Known rows, with every way that one mark hangs from another:
gelu[soro]: [ 14.5  -0.2  -0.8  -6.7 -14.2  -1.6   2.4  -0.1  -5.0  -1.9   0.2   8.1
   7.6  17.1  -5.6  -1.2   4.1   8.0]
nirug[soro[busob]]: [ 11.7   4.5  21.5   2.7   3.9   5.2   5.7   0.9 -20.6   0.3   5.1   7.6
 -16.7  -8.4  -9.0   2.6   4.9  -4.6]
siba[famu neda[soro[banel busob]]]: [ 23.0 -10.7  13.9   8.8 -19.9  -5.2 -18.5  -2.4 -21.7   9.4   8.2   9.6
 -19.9 -21.2 -22.2   5.9   4.4 -11.0]
gelu[soro[busob famu nirug]]: [ 29.2 -19.7  18.6   4.0   2.4  -8.6 -10.9   1.5 -14.8  12.2  12.9  13.2
  15.7  40.2 -12.2  -1.1  13.2   2.3]
soro[banel famu[siba[neda]] nirug]: [  4.7 -23.6  25.9  26.8  15.1 -14.0 -17.8   1.9  34.9  19.0   9.5   2.9
 -12.4  36.2 -25.3   7.5 -10.3  -1.8]
busob[soro[famu[siba]]]: [  3.3  -9.7  15.2   6.4   5.2  -5.1 -10.3  -4.5  33.4  14.0   7.7   2.0
  -4.0  43.5 -14.5   5.2  -8.6   1.7]
banel[soro[busob nirug]]: [ 22.5 -11.2  27.2   3.8   8.2  -4.3  -9.5   2.3 -28.9   4.7   2.9   5.6
  -0.4   8.7  -6.4   2.0  15.5  -0.4]
busob[soro[banel famu[siba[neda]] nirug]]: [  5.4 -30.6  29.5  20.4   5.3 -19.2 -25.9  -1.1  51.4  21.5  13.0   3.6
  -8.9  57.3 -27.1  11.9 -15.2  -2.5]
famu[siba[neda[soro[nirug]]]]: [  3.3  -6.9  27.0  15.9 -14.0  -1.3 -25.3   9.3   7.9  11.9  -0.3   9.3
 -15.8  -4.0 -18.5   5.7   3.9 -26.0]
nirug[soro[busob famu]]: [ 17.9  -5.7  25.4  12.5  14.5   2.5   2.8   0.1  -3.8   6.6  10.4   5.6
 -13.7   6.5 -14.8   0.7   3.8  -2.8]
banel[soro[busob famu[siba[neda]]]]: [ 25.2   0.2  29.4  16.6  18.3   5.9  -6.9   3.0 -18.9  17.0   3.2   8.8
 -24.4   1.5 -24.0   6.8   3.9  -0.6]
banel[soro[busob famu[siba] nirug]]: [ 25.1 -16.1  39.4  16.1  23.5  -3.8 -14.4   0.3 -14.2  16.8   7.6   7.0
  -6.9  32.7 -19.4   3.1  11.6   3.1]
soro[banel busob famu nirug]: [ 12.7 -31.5  23.4  14.6  18.5 -16.4 -12.9  -2.6   6.8  14.9  16.2   2.1
   5.1  36.2 -13.6   1.7   1.1   1.4]
nirug[soro[famu]]: [ 11.0  -9.0  20.4  15.6  12.0   0.8   0.9   0.8  25.9   1.9   5.5  -1.3
  -9.7   9.6 -14.2  -0.9  -1.5   1.5]
soro[busob famu nirug]: [ 15.5 -19.8  19.8  10.6  15.6  -6.3 -12.9   0.8  -8.8  14.3  12.5   5.7
   7.9  22.5  -6.7   0.5   9.7  -5.7]
gelu[soro[banel busob]]: [ 19.8  -7.6   8.0  -5.9  -7.5 -10.7   4.1  -4.2 -21.8   3.4   8.8  12.2
   0.9  25.3 -13.8   1.7  -0.7  11.5]
neda[siba soro]: [  7.8 -12.3  12.4   0.5 -10.7   5.5 -22.8   2.7   6.2   3.0  -1.0   3.2
  -1.0 -15.5  -1.5  -2.2  13.8 -30.5]
banel[soro[busob famu[siba[neda]] nirug]]: [ 27.4 -13.1  39.3  21.8  19.0  -1.4 -18.3   5.2 -15.5  20.2   5.9  10.0
 -16.3  17.2 -23.8   7.2   8.2  -4.1]

Rows:
[ 24.0 -24.6  24.0  13.9 -18.5 -11.7 -30.2   0.7 -16.4  13.0  10.7  10.1
 -11.7  -3.7 -22.2   6.6   9.3 -15.6] | siba[famu neda[soro[banel busob nirug]]]
[  9.9  -8.6  20.7  17.5  17.1  -4.7  -6.7  -1.6  -1.5  20.7  11.5   8.4
 -23.4  13.5 -25.9   8.3  -9.3  -1.7] | soro[banel busob famu[siba[neda]]]
[ 13.5 -30.3  39.4  19.8   7.2 -14.4 -22.2  -0.7  12.0  19.7  14.9   6.8
  -9.1  29.5 -26.8   1.5   2.1 -13.8] | neda[soro[banel busob famu[siba] nirug]]
[ 12.7 -10.8  36.3  18.9  24.0  -5.3   0.5  -4.6  10.5  11.8  13.3   5.5
 -26.9  28.7 -29.0   5.0  -8.5   4.1] | nirug[soro[banel busob famu[siba]]]
[ 15.4 -18.5  36.6  16.7   4.8  -3.3 -22.9   3.1  -4.9  18.9  10.7   9.9
  -6.5  15.9 -19.3   0.4  11.8 -21.3] | neda[soro[busob famu[siba] nirug]]
[ 11.5 -20.3  32.0  22.9  18.5 -11.1 -17.5   1.3   3.9  23.5  14.1   9.6
 -14.5  30.4 -25.2   9.4  -4.9  -5.5] | soro[banel busob famu[siba[neda]] nirug]
[  2.3   4.5  17.1  12.5 -16.4   5.4 -12.8   7.4   4.5   8.8  -2.9   8.2
 -23.9 -22.2 -17.9   4.7  -0.9 -21.9] | famu[siba[neda[soro]]]
[  3.6 -34.3  29.2  15.5  10.5 -22.2 -21.9  -5.5  52.9  17.4  14.5  -0.6
   0.4  73.2 -21.6   7.2 -12.7   4.3] | busob[soro[banel famu[siba] nirug]]
[ 10.1 -39.6  27.3  20.6  -2.1 -19.7 -21.7   1.2  43.1   9.6  11.2  -2.8
   4.7  25.9 -19.0  -2.8   0.6 -10.9] | neda[soro[banel famu nirug]]
[  0.6 -30.5  17.5   4.0  -4.6 -22.6 -18.4  -3.4  37.0   5.9  10.0  -0.5
   7.6  51.6  -9.0   6.0  -9.0   1.9] | busob[soro[banel nirug]]
[  9.6  -7.1  25.0   7.4   7.4  -5.0   5.4  -2.5  -3.7   0.4   8.6   5.3
 -20.2   5.8 -15.8   3.9  -4.8   1.6] | nirug[soro[banel busob]]
[ 14.1  -6.5  36.2  24.6  18.5  -2.9  -2.5   0.1  10.0  15.9  11.4   9.0
 -36.4  12.0 -33.8   9.8 -12.4  -2.4] | nirug[soro[banel busob famu[siba[neda]]]]
[ 18.2 -19.1  34.2  19.8  19.7  -6.3 -15.1   1.4  14.7  11.6   3.1  -0.1
  -4.1  39.9 -18.4   2.1   5.0   6.4] | banel[soro[famu[siba] nirug]]
[  8.7 -19.7  23.6  20.5  14.0  -9.8   2.0  -2.9  44.0   2.1   9.3  -4.4
 -12.7  27.1 -21.6   0.3 -11.0   7.5] | nirug[soro[banel famu]]
[ 20.1 -22.6  30.7  18.9  -6.2  -3.2 -25.1   8.9  -2.4  17.7  10.5  10.4
  -5.3  -9.1 -17.7   1.6  11.0 -27.1] | siba[neda[soro[busob famu nirug]]]
[ 19.4 -29.8  25.3  10.5   7.0  -4.6 -23.7  -2.5  11.0  14.5  13.5   4.9
  -3.0   3.1 -15.1  -1.7   9.5 -24.9] | neda[siba soro[banel busob famu]]
[ 19.9 -13.5   7.3   0.8 -14.8   4.7 -30.9  -2.9  -6.2   3.7   1.0   3.9
  -0.6  -9.6  -5.6  -0.6  18.7 -22.9] | neda[siba[famu] soro]
[  9.0 -28.8  19.3   7.1   2.6 -13.9 -21.1  -0.7  36.7  12.2  11.6  -1.0
  14.3  48.3  -7.4   2.5   0.3  -2.8] | busob[soro[famu nirug]]
[ 24.9 -24.3  30.0  11.1  11.5 -16.1 -11.9  -3.9  -2.9  17.8  16.3  13.7
   2.6  64.1 -26.3   3.5   1.0   9.9] | gelu[soro[banel busob famu[siba] nirug]]
[ 23.3  -4.0  29.3  11.2  22.5   3.2  -2.8  -2.4 -18.8  12.8   4.5   5.7
 -15.2  15.6 -19.0   2.3   6.5   6.2] | banel[soro[busob famu[siba]]]
[ 27.6  -9.4  26.7  12.0   2.1  -3.3 -16.2   4.9 -16.4  21.2  10.2  20.3
  -4.6  33.8 -24.0   6.7   7.2  -4.2] | gelu[soro[busob famu[siba[neda]] nirug]]
[  8.9   6.9  22.7   8.1 -11.5   7.3 -12.3   6.4 -24.5  13.1   2.1  15.2
 -27.3 -28.3 -18.7   6.0   4.5 -25.6] | famu[siba[neda[soro[busob]]]]
[ 21.4 -25.2  26.3  16.6  15.9  -8.6 -13.2   2.5  17.5   6.5   4.0  -4.0
   7.1  29.9 -11.1  -1.5   8.9   5.9] | banel[soro[famu nirug]]
[  3.6 -16.8  18.9  15.3   3.3 -12.4 -14.9  -3.5  46.8  18.0  10.8   2.7
 -17.0  39.4 -27.0  10.6 -18.8   1.4] | busob[soro[banel famu[siba[neda]]]]
